Each row was made from one small tree. Brackets hold a mark, then the marks that hang from it, in alphabetical order. Every link used is in the known rows. Write each row's tree.
Known rows
(W Y): [-0.03 -0.02 -0.24  0.20 -0.09 -0.13  0.06  0.17 -0.14 -0.10  0.00 -0.18
 -0.13  0.04 -0.11  0.13 -0.31  0.16 -0.15 -0.21 -0.01 -0.24 -0.20 -0.21
 -0.14 -0.26  0.07  0.09]
(W (B C K N Q) F): [ 0.01  0.17 -0.03  0.00 -0.24  0.12 -0.01  0.15 -0.37  0.40  0.10  0.22
  0.25 -0.45 -0.33  0.05  0.55 -0.03  0.08  0.28  0.14 -0.10 -0.20  0.34
 -0.30  0.18 -0.25 -0.38]
(N (B C K)): [-0.25 -0.20  0.00  0.24  0.30  0.06 -0.26 -0.03  0.23  0.01  0.10 -0.01
 -0.06 -0.04 -0.03 -0.28 -0.12 -0.09  0.02  0.29 -0.17  0.18 -0.03 -0.27
  0.06 -0.20  0.10  0.11]
(W (B C K N) (F Q) Y): [-0.11  0.34 -0.21 -0.18 -0.23  0.04  0.21  0.19 -0.31  0.46  0.02  0.15
  0.18 -0.22 -0.52 -0.02  0.51  0.17  0.06 -0.01  0.14 -0.07 -0.13  0.22
 -0.51  0.08 -0.30 -0.42]
(V (K Y) (N (B Q W))): [ 0.13 -0.07  0.13  0.24  0.18 -0.21 -0.78 -0.46  0.81 -0.01 -0.22  0.00
 -0.23 -0.14  0.24  0.16 -0.07  0.04  0.33  0.14 -0.09  0.27  0.40 -0.33
  0.23  0.15  0.10  0.14]
(V (N (B C (K Y) Q (W F)))): [-0.11 -0.06  0.17 -0.04  0.18  0.04 -0.54 -0.31  0.49  0.10 -0.04  0.11
 -0.01 -0.16  0.04  0.00  0.15 -0.11  0.31  0.30  0.01  0.35  0.16 -0.09
  0.11  0.03 -0.12 -0.16]
(K (B C Q) V (Y W)): [-0.19  0.30  0.29 -0.65  0.10  0.27  0.70 -0.02  0.09 -0.55 -0.08  0.09
  0.32  0.37  0.18 -0.16 -0.67 -0.15 -0.13 -0.55  0.19 -0.25  0.31  0.14
  0.41  0.31 -0.34  0.32]
(Y (W B)): [ 0.22 -0.28 -0.20  0.20 -0.17 -0.19  0.20  0.36 -0.37  0.06  0.12 -0.10
 -0.11  0.06  0.15  0.05  0.04  0.01 -0.14 -0.27 -0.25 -0.23 -0.12 -0.11
 -0.22 -0.21  0.12  0.17]
(C (B (K V) N (W F Y))): [-0.18  0.08 -0.12  0.00 -0.15  0.05  0.11  0.25 -0.54 -0.01  0.12  0.04
  0.03 -0.12 -0.08 -0.02  0.26  0.11 -0.15 -0.01  0.01  0.17 -0.07 -0.04
  0.01  0.19  0.04 -0.25]
(F (W (B C (K V Y) N Q))): [-0.06  0.08  0.14 -0.28  0.04  0.14  0.58 -0.15 -0.06 -0.02 -0.01  0.06
  0.29  0.00 -0.34 -0.18  0.13  0.00  0.10  0.00  0.09 -0.07  0.00  0.35
 -0.25  0.11 -0.25 -0.19]
(N (B Q W)): [-0.01 -0.19  0.19  0.09  0.17 -0.02 -0.11 -0.04  0.23 -0.09  0.08 -0.06
 -0.20  0.18  0.13 -0.14 -0.15 -0.12 -0.07  0.50 -0.09  0.19 -0.20 -0.11
  0.13 -0.16  0.33  0.02]
(F Q (W (Y (K V)))): [ 0.13 -0.15 -0.18 -0.21  0.11 -0.01  0.72 -0.07 -0.01 -0.16  0.11 -0.23
  0.01  0.26 -0.21 -0.12 -0.09  0.11 -0.03 -0.07 -0.10 -0.12 -0.04  0.16
 -0.26 -0.39 -0.23 -0.07]
(N (B C (K V) Q (W F Y))): [-0.28  0.20  0.23 -0.25  0.28  0.23 -0.04  0.02  0.07 -0.17  0.03  0.11
  0.05  0.36  0.02 -0.09  0.15 -0.11 -0.07  0.50  0.17  0.37 -0.09  0.16
  0.04  0.05 -0.06 -0.13]
(N (B K Q (W Y))): [-0.20  0.07  0.19  0.16  0.26  0.09 -0.20 -0.06  0.23 -0.04 -0.03  0.02
 -0.24  0.32  0.11 -0.07  0.04 -0.11 -0.02  0.57 -0.02  0.35 -0.24 -0.15
 -0.10 -0.11  0.38 -0.01]
(V (N (B K W))): [-0.09 -0.40  0.04  0.30  0.21 -0.04 -0.64 -0.23  0.38  0.08 -0.04  0.02
 -0.22 -0.19  0.13 -0.09  0.07 -0.05  0.23  0.27 -0.16  0.31  0.04 -0.28
  0.00 -0.20  0.35 -0.02]
(K (B Q) V Y): [-0.15  0.32  0.17 -0.43  0.04  0.16  0.66 -0.15  0.17 -0.44 -0.06 -0.03
  0.25  0.15 -0.04 -0.10 -0.76 -0.04 -0.22 -0.51  0.36 -0.31  0.21  0.09
  0.46  0.16  0.05  0.18]
(K (B C) (Y W)): [-0.19  0.16  0.15 -0.34  0.01  0.01  0.39  0.05  0.05 -0.19 -0.10  0.02
  0.10  0.28  0.11 -0.24 -0.62 -0.11 -0.06 -0.64 -0.09 -0.09  0.18 -0.10
  0.33  0.14 -0.31  0.30]
(N (B Q (W F Y))): [-0.04  0.12  0.08  0.01  0.04 -0.09 -0.15  0.07  0.07  0.01  0.08 -0.08
 -0.21  0.27  0.05  0.06 -0.11 -0.01 -0.14  0.36  0.08  0.17 -0.24  0.03
  0.08 -0.13  0.19 -0.14]
(V (N (B C (K Y) (W F)))): [-0.20 -0.13  0.06  0.02  0.17 -0.05 -0.60 -0.27  0.44  0.11 -0.05  0.07
 -0.04 -0.15  0.00 -0.09  0.10 -0.06  0.26  0.11 -0.07  0.38  0.18 -0.19
  0.14 -0.04 -0.09 -0.10]
(V K (N (B C))): [ 0.11 -0.31 -0.10  0.37  0.23 -0.20 -0.89 -0.22  0.59  0.06 -0.12 -0.02
 -0.18 -0.38  0.14  0.08 -0.05  0.14  0.32  0.11 -0.24  0.13  0.36 -0.29
  0.11  0.01 -0.03  0.17]
(V (K (Y (W F))) (N (B Q))): [ 0.26  0.05 -0.09  0.34  0.06 -0.30 -0.86 -0.26  0.71  0.10 -0.06 -0.05
 -0.25 -0.28  0.38  0.31 -0.20  0.07  0.28 -0.21 -0.10  0.09  0.49 -0.30
  0.28  0.08 -0.09  0.17]
(V (K (B C Q (W F)) Y) N): [ 0.08  0.16  0.17 -0.24  0.06 -0.05 -0.44 -0.30  0.44  0.02 -0.31  0.21
  0.09 -0.12  0.10  0.12  0.06  0.05  0.35 -0.16  0.07  0.29  0.43  0.12
  0.28  0.42 -0.41  0.00]
(N (B C K Q)): [-0.15 -0.10  0.12  0.13  0.30  0.15 -0.19 -0.06  0.32 -0.02  0.10  0.05
 -0.03 -0.04  0.01 -0.19 -0.06 -0.14  0.08  0.55 -0.07  0.15 -0.07 -0.13
  0.05 -0.10  0.02  0.08]
(Y (K B) (W (F Q))): [ 0.19 -0.10 -0.12  0.05 -0.15  0.01  0.21  0.29 -0.34  0.10  0.19 -0.02
 -0.05  0.10  0.30 -0.04 -0.05 -0.21 -0.12 -0.22 -0.30 -0.21 -0.06  0.07
  0.09 -0.23 -0.13  0.11]
(W (B K N (Q F)) Y): [-0.02  0.30 -0.04  0.20 -0.17  0.09 -0.14 -0.03 -0.16  0.30 -0.13  0.01
  0.01 -0.15 -0.27  0.19  0.28  0.14 -0.07  0.17  0.34 -0.35 -0.33  0.12
 -0.46  0.07  0.49 -0.09]

Which tree is each row?
[ 0.38 -0.04 -0.14  0.31 -0.29 -0.03  0.13  0.37 -0.57  0.20  0.20 -0.05
 -0.04  0.04  0.25  0.33  0.36 -0.18 -0.14  0.07 -0.23 -0.37 -0.20  0.07
 -0.21 -0.17 -0.04  0.03]
(Y K (W (B Q) F))
[-0.10 -0.25 -0.02  0.24 -0.10  0.02 -0.01  0.15 -0.35  0.09  0.10  0.07
 -0.09 -0.26 -0.01 -0.21  0.28  0.02  0.04  0.22 -0.25  0.26 -0.14 -0.23
  0.01  0.12  0.15 -0.11]
(C (B K N W))
[-0.02 -0.07 -0.10 -0.05 -0.05 -0.04  0.37 -0.01  0.04 -0.51  0.08 -0.19
  0.05  0.15  0.23 -0.02 -0.61 -0.10 -0.20 -0.72 -0.02 -0.23  0.28 -0.30
  0.28 -0.11 -0.12  0.33]
(K V (Y W))
[ 0.07  0.13 -0.22  0.33 -0.21 -0.06  0.27  0.23 -0.47  0.17 -0.07 -0.16
 -0.05  0.15 -0.22  0.29  0.14  0.10 -0.25  0.00 -0.05 -0.49 -0.31 -0.20
 -0.48 -0.16  0.34  0.05]
(W B (Y K))
[-0.02 -0.31 -0.16  0.18  0.00 -0.05  0.15  0.25 -0.39  0.07  0.17 -0.02
 -0.13 -0.05  0.00 -0.10  0.37  0.09 -0.06  0.19 -0.20  0.39 -0.08 -0.18
  0.03 -0.01  0.09 -0.06]
(C (B K W))
[ 0.00 -0.11  0.14  0.16 -0.01 -0.02 -0.30 -0.06  0.01 -0.06 -0.22  0.13
 -0.08 -0.06  0.15 -0.18 -0.09 -0.01  0.06 -0.05 -0.18  0.13  0.00  0.00
  0.13  0.21  0.17  0.13]
(V (K (B N W)))
[ 0.30 -0.10 -0.16  0.11 -0.17 -0.13  0.09  0.07 -0.18  0.22  0.08 -0.16
  0.05 -0.16 -0.22  0.16  0.19  0.17 -0.17  0.12  0.27 -0.33 -0.20  0.23
 -0.13 -0.13  0.38 -0.02]
(W (B (Q F)))
[ 0.06  0.05 -0.10 -0.15  0.09 -0.01  0.43 -0.02 -0.10  0.05 -0.06 -0.06
  0.06  0.13 -0.27  0.17  0.24  0.25  0.05 -0.03  0.22 -0.07 -0.09  0.36
 -0.48 -0.10  0.05 -0.21]
(F (W (B (K (V N)) Q) Y))
[ 0.12  0.23 -0.15  0.03 -0.18 -0.09  0.35  0.23 -0.32  0.14 -0.06 -0.09
 -0.04  0.10 -0.27  0.30  0.10  0.23 -0.18  0.05  0.19 -0.39 -0.26  0.05
 -0.41 -0.04  0.21 -0.05]
(W (B Q) Y)
[ 0.14  0.08 -0.18 -0.12 -0.20 -0.14  0.30  0.35 -0.49  0.07  0.19 -0.07
 -0.10  0.04 -0.07  0.23  0.24  0.23 -0.19  0.15  0.06  0.14 -0.15  0.10
  0.08  0.10 -0.14 -0.23]
(C (B Q (W F Y)))
[ 0.08 -0.15 -0.05  0.09  0.17  0.24 -0.12 -0.16  0.10 -0.21  0.12 -0.08
  0.09 -0.15  0.07  0.02  0.08 -0.04 -0.08  0.23  0.37 -0.04 -0.03  0.18
  0.10 -0.19  0.27  0.11]
(B (K V) (Q F))
[ 0.03 -0.11  0.11  0.00 -0.06  0.22  0.20  0.19 -0.28 -0.10  0.01  0.18
  0.12 -0.03  0.17 -0.07  0.23 -0.16  0.06  0.03 -0.14 -0.20 -0.05  0.06
 -0.31  0.15 -0.08  0.11]
(Y (W (B C (K V) N Q)))
[ 0.23 -0.33 -0.13  0.24  0.15 -0.30 -0.84 -0.22  0.56  0.19 -0.04 -0.01
 -0.26 -0.29  0.17  0.06  0.20  0.16  0.30  0.16 -0.19  0.39  0.33 -0.14
  0.13 -0.08  0.02 -0.06]
(V K (N (B (W (F Q)))))
[-0.27  0.45  0.47 -0.58 -0.15  0.18  0.26 -0.20  0.03 -0.09 -0.18  0.24
  0.28  0.11 -0.12 -0.28 -0.30 -0.22  0.06 -0.12  0.16  0.07 -0.01  0.27
  0.36  0.45 -0.37 -0.15]
(K (B C N Q (W F)) Y)
[ 0.01  0.16 -0.13 -0.11 -0.29 -0.10  0.36  0.08 -0.20 -0.19  0.10 -0.11
  0.16 -0.03  0.04  0.06 -0.35 -0.03 -0.24 -0.76  0.09 -0.36  0.22 -0.08
  0.17  0.04 -0.07  0.06]
(K V (Y (W (B N) F)))
[ 0.14 -0.19 -0.26  0.03 -0.01 -0.21 -0.05 -0.09 -0.02  0.02  0.07 -0.37
 -0.07  0.13 -0.15  0.02 -0.21  0.25 -0.19 -0.26  0.25 -0.14 -0.22  0.29
  0.01 -0.41  0.15  0.04]
(Q (F (W Y)))
[ 0.01 -0.28 -0.08 -0.02  0.01  0.02 -0.01  0.04 -0.15  0.15  0.17  0.09
 -0.06  0.01 -0.05 -0.21  0.55 -0.09  0.11  0.26 -0.09  0.61 -0.11  0.10
 -0.08 -0.24 -0.14 -0.31]
(B K (W (F Q)))
[-0.09  0.17 -0.10 -0.02 -0.08  0.15  0.52  0.24 -0.53 -0.12 -0.10 -0.08
  0.20  0.24 -0.27  0.21  0.15  0.04 -0.25 -0.01  0.05 -0.51 -0.15 -0.05
 -0.42  0.03  0.06  0.08]
(W (B C) (Y (K V)))
[ 0.17  0.07  0.10 -0.09  0.09 -0.05 -0.60 -0.33  0.60 -0.02 -0.29  0.10
  0.00 -0.15  0.34  0.16 -0.18  0.09  0.33 -0.38  0.08 -0.01  0.49  0.02
  0.31  0.33 -0.25  0.32]
(V (K (B C (Q F)) (Y W)) N)
[-0.19  0.28  0.16 -0.46 -0.17  0.04  0.31 -0.04  0.08  0.01 -0.04  0.13
  0.20 -0.03  0.00 -0.34 -0.55 -0.14  0.04 -0.66 -0.07 -0.15  0.18  0.04
  0.33  0.24 -0.50  0.03]
(K (B C N) (Y (W (F Q))))
[ 0.06  0.00  0.18  0.05 -0.10  0.18  0.16  0.07 -0.33 -0.01  0.01  0.05
  0.04  0.16  0.12  0.01  0.06 -0.27 -0.12  0.29 -0.09 -0.09 -0.25  0.15
  0.11 -0.05  0.09 -0.03]
(Y (K (B Q (W F))))
